What can hang from each mark:
j441: j31 j382 j565 j983
j565: j441
j423: j269 j391
j382: j441
j31: j441 j514
j329: j983
j391: j821
j269: j423 j441
j983: j319 j329 j441 j514
j821: j391 j565
j514: j31 j983

Every row comes from one small tree of marks. Brackets hold a mark, then the marks that hang from it, in the order of their numbers. Every link used is in the known rows. Which tree was each row made from?
Known rows:
[j382 [j441 j31 j565 [j983 j319 j329 j514]]]: [  3 -15  -4  14   1  27  19  -9  21   6 -14  -5 -12  16  12  15   6  18
 -10  13  -1  10  20   1   5  -2 -17 -10   1 -12 -12 -12 -53  -8   0  -1
  18  -1 -20  24  49  12  -9 -26  17   7 -37  17  24  -5   9 -13 -11 -11
 -10  16   1  -8  11]
[j391 [j821 [j565 [j441 j31 j382 [j983 j319]]]]]: [ 17 -18 -26   9  -1  22  11 -16  13  -6  -2 -28 -29   0  -7 -22  -2  10
  -5 -18  -2  19 -27   0   6   3  -6  -9   5   1  -8  -8 -32  14   2 -24
   5  14 -17  19   2  11  -9  33  27   5  13  -4 -10   2  13 -10  -5   4
 -13 -15  20  -8   2]
[j391 [j821 [j565 [j441 j31 [j983 j329]]]]]: [ 11 -11  -8   5  22  -4 -11  -8   0  -7   3 -12 -13   7 -16  12  -8  -4
 -12  -6   4   7 -11   7  13  11  13  -3  20   9  29 -17 -21  -2   1 -12
  -1   0 -12  23  -8  33  -3  15  14  14  15   7 -33   6  12 -11 -16  12
   0  -1  32  -8 -11]
[j514 [j31 [j441 j382 [j983 j319 j329]]]]: [-10  -5   0 -16   6   0  14  -6  -8   9   0  -4  18   4  -9 -12   5   7
  10   8  -7  11  -4  -3  -3   6 -29  -8   1   1   0  25 -29 -15  -4  28
  13  13  12   3  25  14 -11  -3   5  -4 -12  -6   6   3  -5 -11   5 -31
  -1 -17  -1  -1  30]
[j441 j31 j382 j565]: [ -3  -8   8  12  -5  15   3  -6 -13 -19 -20 -21  -5   3  -4 -15   3 -13
   8 -17  -2  21  -9   4  12  -7   6  -6  -1  26   2   3   2  15   8 -19
   3 -10 -15  -6   1 -12 -12  -4   3  10  -5 -10   8   1  19   4  15   2
  -4  -1 -15   0   3]
[j821 j391 [j565 [j441 j31 j382]]]: [ 28   2 -19   6  21  22  -9   7   3  -6  -4  -1 -26 -14  -5 -22  -3 -11
 -11 -13   3   8 -28   6  -1   4  14  -7  -1  16   4  -4   7  24  -5 -11
  -9 -24 -17 -13  -3 -11  -2  36  33   7  13  -4 -22  -8  -1   8  -8  23
  -9  -5   7  -2  -1]
[j565 [j441 [j31 [j514 j983]] j382]]: [ 15  -1 -11  11  18  -5  14  -1   6  -4 -10   6 -14  -9 -19  -1 -13 -25
 -11  -6 -19  30   0  -9  -2  23  34  -4   4  12 -31  10   8  27 -13   9
   6  21   0  40  -8 -17  -5   8  33 -13  22 -18   6   9  11  10   8   8
  24  21  -1  -7  -1]
[j31 j441 j514]: [-19  28  27   6  -6 -19  -5  16  11 -11   4  20  15  12  -5  44  -6 -20
   0 -16  15 -12  -3   5 -11  -3   5  15  -2  -9  -2  -6   4  -9 -16  30
   9  10  36  -7 -33  -5  21  -9 -12 -21  17   7  11  -3 -22   7  10   2
  -8  25  -5  11  -1]
[j391 [j821 [j565 [j441 j382 [j983 j319 j329]]]]]: [ -6  -8 -14  14  12  14  11 -11  25 -10  12 -29 -17  18  -6  -4  -2  16
 -10  -8  19   3  -7  18  -2   0  -8  -8  11  -8   7   1 -27  -5  -9  10
   9   6  -6  16  13  31 -15  18  10  19  17   6  -9   6  -2  -2 -27  11
 -31  10  22 -10   5]
[j269 j423 [j441 j31 [j983 j329 j514]]]: [  7  -2 -15 -31 -35 -11   9   2   4  35  19  31   2   4  17   9   7  23
  -1  15  -7 -21  16 -18   6  11   0   1  13   7   1  -3  21 -19  11 -23
  -5 -11 -29   8  -1  20   4  -9  -1 -17  -6   9  -5  -1  11   8 -15  -6
   6 -11   2 -10 -23]
[j329 j983]: [-31  12  26  -7  15  -7 -14  -1 -26 -12   0  13   9  -1 -14  13 -10  -7
  14  -9  10   2   3   4  -9   1  26  22  -1   2  22  -4   9   7   7  23
 -10  -8   0 -26 -32  -4  -2 -11   2   4   6   6  -6  11 -20   7   6   0
 -26 -14  -3   5   1]
[j423 j269 [j391 [j821 [j565 j441]]]]: [  2   7  10   7  34 -34 -28   2  -7 -11   0 -12   6  -6  -7  11 -14 -23
 -11  13  24 -25   5  18   3 -13  26 -16 -13 -24  43  -4  22  -3   3  -2
  -9   5  15 -17 -14   6  14  32 -39  21  29  -4 -28   2  -8  16 -11  39
   5  17  14  14 -25]
[j983 j514]: [-14  12  17   2 -18 -10  -3  14  -4   1  -2  19   3  10  -1  26 -14   5
  -1   7   5 -14  10  -1  -7  -7  24   9  -2 -10  -2 -12   2  -1   2  25
   5  -8  -7 -19 -10 -11   5 -25  12   2   7   9  17   2 -18  18  -9  14
 -14  10 -12   4 -10]
[j269 [j441 j31 j382 j565 [j983 j329]]]: [ -6 -18 -11   5 -20  21   9 -19  -2  -5   2 -23   2   6   4 -23  19   6
   4 -10  -6  11  -8   3  18   5 -21 -14  16  24   4   1  12  -3   5 -35
 -11 -12  -7  16   4  16 -18 -10 -12  11  -7  -7 -10   5  27 -12   4  -6
   0  -6  -2  -6  -8]
[j821 j391 [j565 [j441 [j31 [j514 j983]]]]]: [ 54  16 -20   1  25  -3 -25  24   3  -1  13  22 -31 -30   4   3 -11 -10
 -25  -1  -4  10 -13   3 -10  20  26   5   2   6 -18  -7   9  19 -14   4
  -9   3   4   9 -13 -17  17  22  46 -13  16   3 -20  -8  -9   3 -13  22
  30  -9   8 -13  17]
[j565 [j441 j31 j382 [j983 j319]]]: [  4 -20 -31   3  -1  17  30 -19  16  12  -6  -5 -17   8 -30 -24  -8   4
   5  -5 -27  26 -19 -12   6  -1 -13 -10  -6  21 -17   0 -21  26   2  -2
 -11   4 -21  21  14   6 -22   9  28   5   4  -9  10   9  29   2   7  -9
  -3 -13   2   2   1]
[j821 j391 [j565 [j441 j31 j382 j983]]]: [ 34  -4 -37   9  20  34  -6  -3  12  -2  -4  -2 -36 -16  -2 -32   0   3
  -2 -15  -9  12 -34   0   0   5   3   1   8  23   3  -5 -11  35  -3 -30
 -25 -19 -18  -3  -9 -10  -2  37  29   1   8   1 -27   1  11  -2  -8  14
  -2 -17  13  -5   6]
[j329 [j983 [j441 j31]]]: [-24   0  13 -13  13 -10 -15  -4 -17   6   1  14   8  -2 -10  16  -1  -7
  15  -4  -9   6  -2 -14   4  -2   9  26   4   2  18  -5  -9  -6  10  10
  -8  -4  -8  -6 -11  -2   2   5   4  -4 -12   7  -4   3 -13  -5   8 -36
  -6  -1  21   7 -12]
[j821 j391 [j565 [j441 j31]]]: [ 36   8 -14  -2  15  11 -24  16 -13  -2   3  15 -23 -13  -7  -2 -10 -10
 -17  -6   3   3 -26   3   3  -2  18   2  -3  16  17 -15  11  21   2  -3
 -14 -22 -13 -21 -11  -7   5  27  29   2  14   6 -28 -15  -1   7  -5  21
   2 -13  11   0  -2]
[j382 [j441 j983]]: [-15   3  16   5  23  -5 -10  -9 -15 -20 -24  13   7  11 -23  30  -9  -9
  -2   1  -4   8   5   6  -9  -5  35   8  -3   3  27  -2  -9  16   9   1
  -8  -1   4 -18 -16   4  -9 -19   8   7  11  11  -2   1 -14   0   3   2
   0  -2  -8   9   8]
[j423 j269 [j391 j821]]: [-16   5  43  -1  25 -40 -22   8 -18  -6 -12  -5  26   1 -23   8 -20 -22
   9  22   9 -30  24   6   5  -6  24  -3 -14 -15  39  -3  15 -10   0   1
 -12  -3  12 -29 -14   0  10   2 -38  19   9 -11  -9  12 -20  18   2  20
   8   1  -7  22  -2]
[j269 j423 j441]: [ -8  16  11 -33 -42 -30  -6   7 -40   0  16  28  17   5   0  28   5  -2
   1   0  15 -22   1   3  -6  -5  21  17  -7  14  20   7  70  -9  15  -7
  -2 -14  -1 -37 -31   2   0  -2 -13 -14  27   4 -17 -14 -11  22   6   8
 -10 -24 -15   0 -21]
[j441 [j31 j514] j382 j565 [j983 j319 j329]]: [  4 -10  -4  17  -6  31  30  -6  46   2   7 -21  -9  14   8 -19  10  14
   7  -9  -3  15   2   3   2   1 -46 -18   7  16 -39  -3 -36   5  -8  -3
  -3  -4 -16  35  29   6  -3 -24   6   1 -26   1  24   8  27 -15  -7 -10
  -7  17  -8  -4  22]
[j269 [j441 [j31 j514] j382 j565 [j983 j319]]]: [ 15 -10 -25   6 -44  33  29 -12  26   4  12 -19 -14  -2  16 -23  17  16
   9 -24   0  12 -17  -9   1  -3 -41 -10   5   8 -55 -10  -5  10  -1 -31
   0   7  -1  28   5  -5   6  -9  -6 -11  -2  -6  17  -5  27 -21  11  -6
   1  -5 -10  -3  -1]
[j423 [j269 [j441 j31 j382 j983]] [j391 j821]]: [  8 -22   0   1  13 -12  -3 -16  -6  11  -2 -25  12 -12 -10 -36  -5 -13
  20  14 -11 -15   3 -12  14  12   1 -16   3   1  14   1  18  -6   2 -51
 -24   1   4   0 -15   4   7  21 -38  12   7 -25 -20  15  14  -5  15   5
  23 -15   2  17 -16]
[j983 j319 j329]: [-23   7  21 -10  -8 -11   1  11  -8   0  13  11  21  25 -20  22 -13  11
  -3  22   9  -9   4  13  -3  -9 -11  -8 -11   4  13  -4   7 -16   4  49
   4 -14  -5 -15  15  19 -13 -27  11  17  -6   9  13  -1 -17  17 -12  -7
 -17  -8 -11  11  17]
[j821 j391 j565]: [ 16  22  14  -2  11   8 -33  28 -15 -12   4  13 -10 -11   7   4  -7   6
  -6  -4  17 -16 -16  14 -11  -7  10  13  -7   6  24 -15  16   8   2   9
 -16 -29   0 -54 -24  -6  11   8  18   6  10  12 -20 -10 -33   7 -17  19
 -11 -22  -7   3  21]
[j269 [j423 j391] [j441 j31 j565 j983]]: [ 27  -6 -20 -30 -24  -1 -11  -9 -20  12   8   7   4  -6  12 -19  17  -5
  14  -1  -3  -6   0  -5   8 -15  -5  -5  -6  13  10   6  57  -4  21 -69
 -22  -7 -15  -2  -7   6  -1  10 -41  -6 -11   2 -25 -12  29   0  13   5
  14 -40  -7  -3 -21]
[j329 [j983 j319 [j441 j382 j565] [j514 j31]]]: [-23  -2  -3   0 -15  20  17  -8  -7   8  -9 -20  -5  -8  39 -17  19  26
   8  -8   9  10  18 -11  -2  -6 -19  22   3 -27 -21  11 -41 -12   1  22
  31  12 -10   3  41 -23  -5  -6   4  -7 -31   4  26  -2  -9 -19  -3 -31
 -26  23  14 -18  -3]
[j423 [j269 j441] [j391 j821]]: [-11   5  32  -6   3 -42 -22   2 -32  -2   2  -6  33  -2 -14   7 -13 -18
   5  24  11 -43  13   4   9  -3  23  -8 -12 -18  35  -6  47 -19   2 -10
 -12  -1  24 -28 -26   4  14   6 -48  15  23 -17 -21   2 -13  15  11  20
  14  -8   0  21 -22]

Write each row's tree:
[-21  -6  -9  19 -23  26  19 -16  15 -14  -7 -18  -4  12  12  -9  16   9
  10 -27   1   8  -6   8  -5 -17 -42   8  -7  -1 -10   5 -24  -3  -4  -6
   5  11  22  -7   3   2  -8  11 -13  -5 -17  10  18  -2   9 -11  15 -18
 -23  -3 -12  -5  14]  [j31 [j441 j382 j565 [j983 j319]]]
[  5 -10 -15   0 -20  26  20  -7  -1   6 -18 -19 -19  -9  25 -30   9  30
   6  -4  -7  16   6  -9  -1  -4 -25   2   0  -4 -34   6 -42  11   4  -3
  11   9 -15   1  32 -19  -8 -19  11   0 -21   2  28   7  14 -12  -3  -6
  -4 -13 -14 -17  14]  [j441 j382 j565 [j983 j319 [j514 j31]]]
[ -6  16  20  -4   2 -18   1  20   7  -1  19  22  12   9  -8  24 -16   8
 -12  22  -2  -1  19   8 -14  16  -3  -3  -5  -4 -22   5   0 -13 -12  54
   7   9  14  14  12   9   0 -32  21  -1  -2   6  20   5 -24  11 -16  -5
   7  -5 -16  -3  35]  [j31 [j514 [j983 j319 j329]]]
[-13  -9  -1  -2  -3  12  16 -11  -8  -4 -13 -24   9   4   8 -17  21  10
   6  -4   1  16  -2   4   6  -1 -42  -7   1  -3  -2  19 -31 -15  -3  12
  18  10  14   6  34   9 -16  -4  -9   0 -23   1   7  -1  14 -17   6 -23
  -6  -8  -3 -11  24]  [j514 [j31 [j441 j382 j565 [j983 j319 j329]]]]
[  4   3  -1  13   6   4  26   2  24  -6  -3   5 -10   4 -29   6 -12 -27
  -5 -16   1  16 -14  -3   3   6  26  -7   2  16 -30  -2   1  31  -7   9
   6  -1  -8  30  -7 -12  -2   2  20  -8  24 -15  13   5  18  11   5  12
   3  36   3   6 -17]  [j565 [j441 [j31 j514] j382]]
[-26  10  12  12  22 -14   3  11  31  -7   5  10  17  13   0  24  -2   0
 -12   6   2  -5  15   5  -8  13   4  12  14 -13  -8  23  -1 -14 -19  34
  13   9  17  19   4   5  -4 -16  17  -9   2  -3  17  10 -26   8 -22 -19
  13  43   9  -7  14]  [j31 [j514 [j983 j329 [j441 j382]]]]
[  1  -6   5  -7 -22   2   6  -4 -25  -1  -3  -3   9   0 -16 -13  -1 -12
   8  -9  -3   5 -21  -8  10   8  14  -9   2  19  -1   0  34   1   8 -17
   0  -8  -9  -8 -17  -6  -8   1   7   1  15 -19  -3  -5   0   7  21  -4
   3 -12  -8   9 -13]  [j269 [j441 j31 j382]]
[ 18  21  -6   4  10   3 -28  17  -8 -13   3  15 -17  -8  -5  15  -9  -1
 -16  -6  17  -9 -20  15  -9 -10  26  10  -8   7  24 -14  21  18  -1  11
 -11 -22   5 -36 -15  -6   3  21  20   6  23  12 -28 -11 -17  16 -11  31
 -12  -8  10   1  -5]  [j821 j391 [j565 j441]]
[-10   4  11  -8   8  -8 -12  -4 -28  -9 -10 -10  17   0   3   7  15  -3
   3  -3   0   9   5   6   9  -3 -15   1   7   2  22  10 -13 -12   4   5
   4   4  22   2   2  13  -8 -13 -19  -2 -12  14 -12   1  12 -20  11 -13
  12  -9   3  -9  11]  [j514 [j31 [j441 j565 [j983 j329]]]]
[ -6   3   8  -8 -14  -2  19  10  -7  15  -8   2   6  -6  15  -3   1   6
   2   1   2  -1   2 -11  -6   1 -10   0  -7 -21 -21  18 -30 -12  -7  37
  40  18  10  -8  25 -12   3   0  18 -15  -6  -8  30 -10 -17   1  12 -15
 -15  -5 -12  -4   7]  [j983 j319 [j514 [j31 [j441 j382]]]]
[-23  -1  21   8  35  -7  -6  -4  -1 -15 -15  13  16  22 -31  38  -7  -7
  -6  13   0   2  14  12  -6   3  24   5   3   3  36  -1 -13   3   3  16
  -7  -9   3  -8   2  20 -15 -26   5  14   2  12  -3   5 -18   2 -10  -3
  -4  17  -1   8  11]  [j382 [j441 [j983 j329]]]
[ -6  10   5  23 -14   8  16   2  18 -22  -2 -12  -3  -1  20   4  13  -6
  -7 -18   8   9   6   8 -16   1 -21   8  -7 -17 -43  14  -7  -7 -23  20
  27  30  36   9   3 -13   5   4   0 -22  -3   2  27  -6 -11  -6  15 -12
  -3   8 -17 -17  25]  [j31 [j441 j382 j565] [j514 [j983 j319]]]
[-28   5  18  -7  14 -30 -19  12 -16  -5   4  19  25  17 -15  32  -4   5
 -16  21  -6 -10  16   4   1   5  13  12   6  -8  32  15   8 -21  -1  37
   0   2  10  -2   3  14 -13 -14  13   5  -3  11  -6   4 -29  11 -13 -23
  21   1   9  -5   9]  [j514 [j983 j329 j441]]
[ 13  -6   8 -24  -2 -35 -19   2 -25  23   6  13  29 -11 -17 -15 -11 -21
   6  34  -9 -25  -2  -6  14  -6   4 -24 -19   3  28  -3  52 -10  13 -13
 -24  -8   6 -19 -11  -7  12   6 -44   9   3 -23 -14  -4  11  14  24  12
  31 -23  -7  30 -22]  [j423 [j269 [j441 j31]] j391]
[ 26  -4 -23 -35 -28  -8   0  -1  -1  38  17  32   1  -8  16 -10   5   9
  13  20 -15 -24   9 -22  -4  -7   4   2   1  -7  -3   2  40  -8  13 -44
 -14  -6 -25   4  -6   6  14   3 -19 -17  -9   2 -10  -3  12  11  -2  -4
  10 -29  -3   0 -28]  [j269 [j423 j391] [j441 j31 [j983 j514]]]
[-17   0  -2 -14 -12   7   9  -1   9  31  17  16  -6   2  16   9  -1  25
   4   9  -8  -2  10 -21  -1  -9 -20  30  -2 -24 -13 -15 -39 -20   6  30
  12   3 -20  11  22  -3   9  -5  20 -10 -31  14  24  -3 -18  -7  -4 -40
 -21  12  18  -1 -17]  [j329 [j983 j319 [j441 j31] j514]]
[ 40   8 -36  16  20  35   3   5  46  -2   7   3 -39 -17   5 -21  -2  -2
  -6 -25  -2   8 -28  -1 -10  11   1   1  13  14 -28 -12 -17  36 -15 -21
 -21 -13  -8  16 -13 -12  12  24  26  -9  13   1 -17   3  13  -7 -17  16
   2  11  12  -5   8]  [j821 j391 [j565 [j441 [j31 j514] j382 j983]]]
[ 17   5   7   5   1  -7  -9   9 -15 -16 -13   1  -7 -13   6   4  -2 -14
  -4  -9 -13  24  13  -1  -2  10  11   8   1   9 -25  -2   3  11  -1  -8
   2  14   5  17  -9 -21   6 -17  13 -11  -1  -1   8   2  12  -4  15   8
  27 -12 -15  -8  18]  [j441 [j31 [j514 j983]] j565]
[ -8   5   5  -7 -16 -25 -22  -2 -20  -4   4  -5  29  -5   4  -6   0 -10
   0  18  10 -30   9  12  10 -22  -6 -21 -20 -15  28  -4  60 -13  12 -17
 -20 -13  19 -30 -11  -7   5   0 -65  15   4  -7 -15  -9   9   8  16  24
  14  -4 -12  20 -26]  [j423 [j269 [j441 j565]] j391]
[ -5 -10  -9   2 -11  23  25  -3   9  11  -8 -24  -8   0  27 -25   8  30
   1   8  -3   7  17  -3   3   0 -28 -10   7  -6 -24  11 -43  -4   0  13
  13  -2 -19  17  48  -4 -14 -29  10   6 -28   2  26   8  18 -11 -17  -7
 -11  -2  -6 -19  18]  [j441 j382 j565 [j983 j319 j329 [j514 j31]]]
[-24   0   3   9 -24  -8   2  -9 -19 -16  -7 -20  14  -3  18 -12  12  -2
  -5  -6  17 -13   3  12  11  -6  -2 -11  -6   8  11   1  41  -3   9 -18
  -7 -10  13 -36 -16 -19  -2   5 -43   6  15  -8  -2  -3  12   7  13  16
   3  14 -18   9 -26]  [j423 [j269 [j441 j382 j565]]]
[ -9  -9 -16   7  -8  -1  -7 -19   1  -2  -2 -24  13  -8  10 -36  11  -2
  12   4  -2 -23   4   6   9 -17 -19 -23  -7  -2  14   8  41   1   8 -44
 -30  -7  13 -18  -9  -6   0   6 -65  13  -3 -14 -12   8  24   0  11  16
   9  -4 -15  13 -19]  [j423 [j269 [j441 j382 j565 j983]] j391]
[-12   5   2 -12 -11 -20 -11   7 -19  -1   8  21  13   7  -7  16  -4  17
 -10  18 -17   0   7  -6 -10  -8  -7  20 -13 -14   4   9   0 -17   3  41
   7  15  10 -12  10  -1  -5  -5  24  -1  -8   9  15  -6 -30   7   2 -30
  14 -22   0  -3  11]  [j514 [j983 j319 j441]]
[ 19  -4 -16  24  17  14  10  -8  34 -15  -1 -23 -32  -4  -2  -5  -3 -10
   0 -32   6  17 -17  -2  -1  13  17   3  19   2 -18 -11 -29  28 -11 -30
   5  13  -3  34 -25   2   8  25  15  -7  32  -5 -13   9  11 -12 -12  17
  -7  24  20  -9  -7]  [j391 [j821 [j565 [j441 [j31 j514] j382 j983]]]]
[ 17 -13 -32 -26 -23   4  17  -6  13  35  11  19  -1 -10  18 -30   6   5
  21   5 -13 -22   6 -20  -3   1   3  -1   5  -4 -14  16  34  -1   7 -51
 -11  -9 -25  10   0   1   3  11 -20 -17  -9 -15  -2   0  17  12  -4   3
   0 -13  -6  -4 -24]  [j269 [j423 j391] [j441 j31 j382 [j983 j514]]]
[-13  15  15 -22  -3 -10   0   4 -26  21   3  15   5 -19  15  12  -1   8
   9   9   3   0  12 -15 -12   5  -5  25  -7 -34  -8   6 -34 -19  -4  47
  31  22   9  -6   7 -11  14  -4   5 -17 -13  10  14  -5 -25 -15   9 -26
 -21  -9   0 -10   4]  [j329 [j983 j319 [j514 [j31 j441]]]]
[  8   6  30   8  19  -6  -1  11   4 -11 -19  18   9   5 -22  40 -14 -30
  -7  -2   3  14   4  -1  -5   6  37   0  -1   7  -6  -9 -10  18  -3   8
  11   6  -2   3  -3  -9   8 -19  18  -7   9  -7  13  -7 -14   3   6   8
  11  28  -6  14   6]  [j382 [j441 [j31 j514]]]
[-16  14  12  -6   3 -21   1  17  25   9  22  24  19  17   2  34  -5  19
 -16  20  -6  -9  21   5 -13   2 -14  12   0 -17 -15   5  -9 -28 -13  60
  13  13  18  16  21  15   3 -23  20  -6  -9   8  21  -3 -29   6 -20 -29
  13  17   9  -5  20]  [j31 [j514 [j983 j319 j329 j441]]]
[-20  -1   4  17   9  18  10 -10  29  -8  -1 -13  -6  -1  20   3  15 -10
  11 -32  12  18   2  -4   3  -3 -13  20  14  -1 -22  -4 -27   4  -8  -5
   6   1   1  14  -4 -18   6  -2 -11 -15 -20   4  13   5   4 -20   5 -28
 -15  50  18  -4 -13]  [j329 [j983 [j441 [j31 j514] j382 j565]]]
[ 24  -8  -8 -11   9 -17 -37  -4 -17   9  11 -12   9 -23   7 -22  -1  -4
   6  17   0 -23  -5  -2  11   1 -11 -16   1 -12  29 -12  22 -16  12 -54
 -25   3   5 -10 -26  12  24  32 -49  12  10 -12 -36  -3   3  -6   4  23
  26 -28  11  13 -15]  [j423 [j269 [j441 j31 j983]] [j391 [j821 j565]]]
[  6  -6   7  15  15  19  18  -2  33  -6  -7  -2  -5  17   0  21   8   4
  -7   3   4  16  13   9   2   0 -15 -12   0   2 -20 -14 -44   0  -4   5
  10   4  -6  35  37  11  -3 -31   9   1 -28  12  20  -9  14 -20  -7  -9
   3  23  -2  -2  24]  [j382 [j441 [j31 j514] j565 [j983 j319 j329]]]
